Each row comes from the steps of one path. Every step used is in the known rows, and no mark comes twice. Write the path behind each row, first mark first.
Known rows
lavok -> lomume -> suros -> lomo:  23   3 -13  12 -34  -3 -16 -11  20 -20 -16  25 -35  -9   4  23  18 -15  47   2 -12  18   5 -20  57
valed -> lomume -> lavok -> reve:   0  10 -23  22   1  -6 -31  22  25  19 -48 -10  23   4   5  12  13  15  48  10  -5  12 -16 -27  57
lomume -> lavok -> reve:  16   3 -36  23  -7  -2 -20  16 -21  17 -38  12  21  18 -12  10  -5  13  20  -3   1   8 -28 -20  34
gakibu -> lomume -> lavok -> reve -> suros:  -4  -9  -7  23 -12  -5 -10  44  29  -9 -23  15   8  31  -8  30  17  12  38  16   0   6  -4   2  58
suros -> reve:  -5  -6 -13  16 -18  -1 -39   9   8  12 -14  13  13 -22  -2 -10   9   2  18   6  -2  10 -26 -16   4
lavok -> reve -> suros:   5 -21 -16  26 -26  11 -33  44   6  -7 -16   1 -10   8 -22  11   0   0   9  -3  34  13 -27 -21  14
kovugu -> lomume -> lavok -> reve:  15  -6 -12  10  -6  11  -6  16  -2  10 -30  15  15  11  -1  14  -1   6  34   2 -10  20  -2 -19  47
suros -> lomume -> lavok -> reve:  15  -3 -34  20 -16   9 -20   2   7  17 -35  -6  27  10  10  16  16   8  44  16 -33  18 -18 -17  43
guso -> lomo -> suros:   2 -18 -32   6 -45 -12 -10 -21  25 -28  11  17 -34  25 -16  23  23  -7   4 -12  -1  24 -11   2  50
suros -> lomo:  18   5 -16   6 -47  23 -15 -15   7  16   7  15 -23 -18  -1   9   9  -4  34 -11 -23  13 -12 -17  24
lavok -> lomume -> suros -> lomo -> guso:  28 -10 -19   8 -43  -3 -11 -15  18 -32  -5  22 -29 -16  -3  31  28 -19  47   5 -15  28   7 -32  64
guso -> lomo -> lavok:  10  -9 -48  -5 -19   2   4 -26  19  -1  -6  16 -28  31 -18  23  12  -7  26   0 -23  24   2 -14  46
suros -> lomo -> vusedo:  25 -12 -41   3 -45  24 -16 -25  13  12   5 -11 -21 -25  -7  39  27  -5  19  -8 -27  16 -22 -23  33
guso -> lomo -> lavok -> lomume -> suros -> reve:  12 -14 -51 -11 -20 -10 -12 -30  30 -18 -24  26 -32  20 -28  21  23 -12  40  10 -23  31   6 -17  65
kovugu -> lomume -> lavok:  12   2   3  10   2   1  10   9   7  15 -12  24  11  14  18  12   2  -4  41  -1  -9  12  10  -9  52
lomo -> suros:   0 -18  -7  19 -29 -14  -6  -9   7 -14  10  20  -1  10   6  20  34 -13  -3  -7  26  13 -13   2  43
lavok -> reve -> suros -> lomo:  12 -19 -21  14 -47  25 -35  25   8  -2 -11   6 -23  -5 -31  12   3  -2  21  -9  17  18 -29 -23  20
lomume -> lavok -> reve -> suros -> lomo -> guso:  21 -18 -36  12 -31   6 -14  15 -10   6 -11  18   4  10 -32  18   8  -3  30 -10  10  18 -27 -26  53
kovugu -> lomume -> lavok -> reve -> suros -> lomo -> guso:  21 -24 -14  -2 -30  19  -1  13   8  -2  -6  20   1   1 -19  22  12  -7  43  -4  -7  32   0 -26  64
lomume -> lavok -> reve -> suros -> lomo:  16  -6 -30  15 -22   6 -18  18  -6  18 -21  21   0  18 -25  12  -2   1  31 -12  14   8 -28 -14  47
valed -> lomume -> suros -> reve:  -7   1   1  17   0 -16 -42  19  50   0 -29   5  12 -15   7 -10   7 -17  39  11   5   7  -6 -13  68
reve -> suros -> lomume:  -1 -20   7  23 -17   2 -10  25  43   1  12   4 -11  12  19  14  18 -19  42   7  16   7  -3  -1  36
lomo -> suros -> lomume:   2 -23 -10  16 -35  -6  -8 -19  25 -14   6   6   8   6  20  25  49 -15  17   8  -2  21  -9   4  53
vusedo -> lomo -> lavok -> lomume -> suros:  27  13   1   4 -18  -9   3   2  29  -4  -6  22 -23  31  -6  35  28 -10  48  -5  -3  21   2 -16  79
lavok -> lomume -> suros -> reve:  10  -4 -11  17 -15 -19 -32   5  22 -21 -29  25 -12 -11   2  11  19 -11  38  13   3  16  -3 -19  46

Write each row's path
 11 -17 -11  -1 -26  14   5  -3  25  16  17  28 -29  12 -14  18  17 -28  39  -8  18   9  -2  -8  50 => reve -> suros -> lomo -> lavok
  7 -12   2  11 -38  11 -11  14  27   8  23  22 -35   1  -7  10   8 -21  36 -15  22   4 -11  -5  35 => reve -> suros -> lomo
 10 -24 -36   6  -6  14  -6  11   3   8 -22  12   2  24 -24  22  17 -12  17   6  23  20 -10 -24  39 => lomo -> lavok -> reve -> suros
 12 -10 -16   2 -34  14  -8   5  35 -21 -20  24  -8  12 -22  29  18 -14  34  16 -30  18  10  -2  83 => gakibu -> lomume -> suros -> lomo -> lavok -> reve
  2 -14   1  22  -6  -8  -1  22  34  14   5  14   1  25  17  14  15 -19  50   5  16   1  -5   4  55 => reve -> suros -> lomume -> lavok
 12   4  18  16 -43 -12  -9  10  25 -11  23  16 -19  23  -3  27  32  -3  14 -25  18  15 -23   1  59 => vusedo -> lomo -> suros
  7  -1   8  12 -35   3  -7  12  44 -23  -1  27 -16   5  -2  21  11 -16  36  10 -25   8  13   8  75 => gakibu -> lomume -> suros -> lomo
  7 -26 -18  23 -32  18 -34  34  21  -6 -19  -9  -3   5 -10  14  11  -1  26   9  12  20 -22 -19  21 => lavok -> reve -> suros -> lomume
 13 -27 -17   9 -36  12 -11   7  31   5  22   3 -33  -5 -11  33  22 -20  23 -12  19   8 -19 -10  42 => reve -> suros -> lomo -> vusedo
 17 -12  -8   1 -22  19  -5  15  10  11 -17  22  -4   8 -12  15   2  -4  46  -6  -4  21  -2 -15  57 => kovugu -> lomume -> lavok -> reve -> suros -> lomo
 23   2  -8   9 -35   4 -13  -8  10  -3   3  32 -20  -4 -10   0 -13 -32  21 -14  -3   6  -6  -4  64 => lomume -> suros -> lomo
 -5 -24 -35   0 -46 -13 -28 -23  26 -24   2  20 -26   8 -27  11  28  -5   5  -6  -3  26 -20   1  43 => guso -> lomo -> suros -> reve
 15 -11 -32  -1   3 -11  -5 -20  14  -3 -32  30   1   9  -6  21  32 -21  39  20  -2  22   9 -21  64 => lomo -> lavok -> lomume -> suros -> reve
 12   1 -23   1 -18   9 -27  -5  42   4 -34   3  -2  -8 -12  11  12 -20  47   7 -14  21   0 -25  88 => valed -> lomume -> suros -> lomo -> lavok -> reve
 27 -17  -5  -3 -25  17  -1  -7  27 -10   2  14 -17 -12  -3  23   5 -28  26  -6 -17  21   9  -9  76 => kovugu -> lomume -> suros -> lomo -> vusedo
 -4   6   0  23  -6 -13   4  24  28   0 -15  19  13  28  15  29  19  11  43  17 -20   2   7   5  57 => gakibu -> lomume -> lavok
 11  -8 -26  24  -5  -5 -17  31  -7  13 -26  18  10  29 -18  11  -5   2  22  -7  27   5 -27 -12  44 => lomume -> lavok -> reve -> suros
 12   3 -19  20  -7  -1  -4  -5  16  22 -16   3  23  13  28  14  18  -3  52  14 -32  10  -5  -6  49 => suros -> lomume -> lavok
 24  -1 -37 -10 -36  21   1 -42  11  14 -11  22 -25 -10  -4  32  40  -7  57   6 -34  27   6 -31  46 => suros -> lomo -> lavok -> lomume
  8 -13  13   5  -7   0 -15  15  23 -10 -12  29   4  -9   0  -8  -6 -24  25   3   0  16   8  -5  57 => kovugu -> lomume -> suros -> reve
 16 -32 -29  10 -55  26 -32  23   6 -15   0   2 -18 -12 -38  19  13  -5  19  -7  12  28 -28 -35  25 => lavok -> reve -> suros -> lomo -> guso
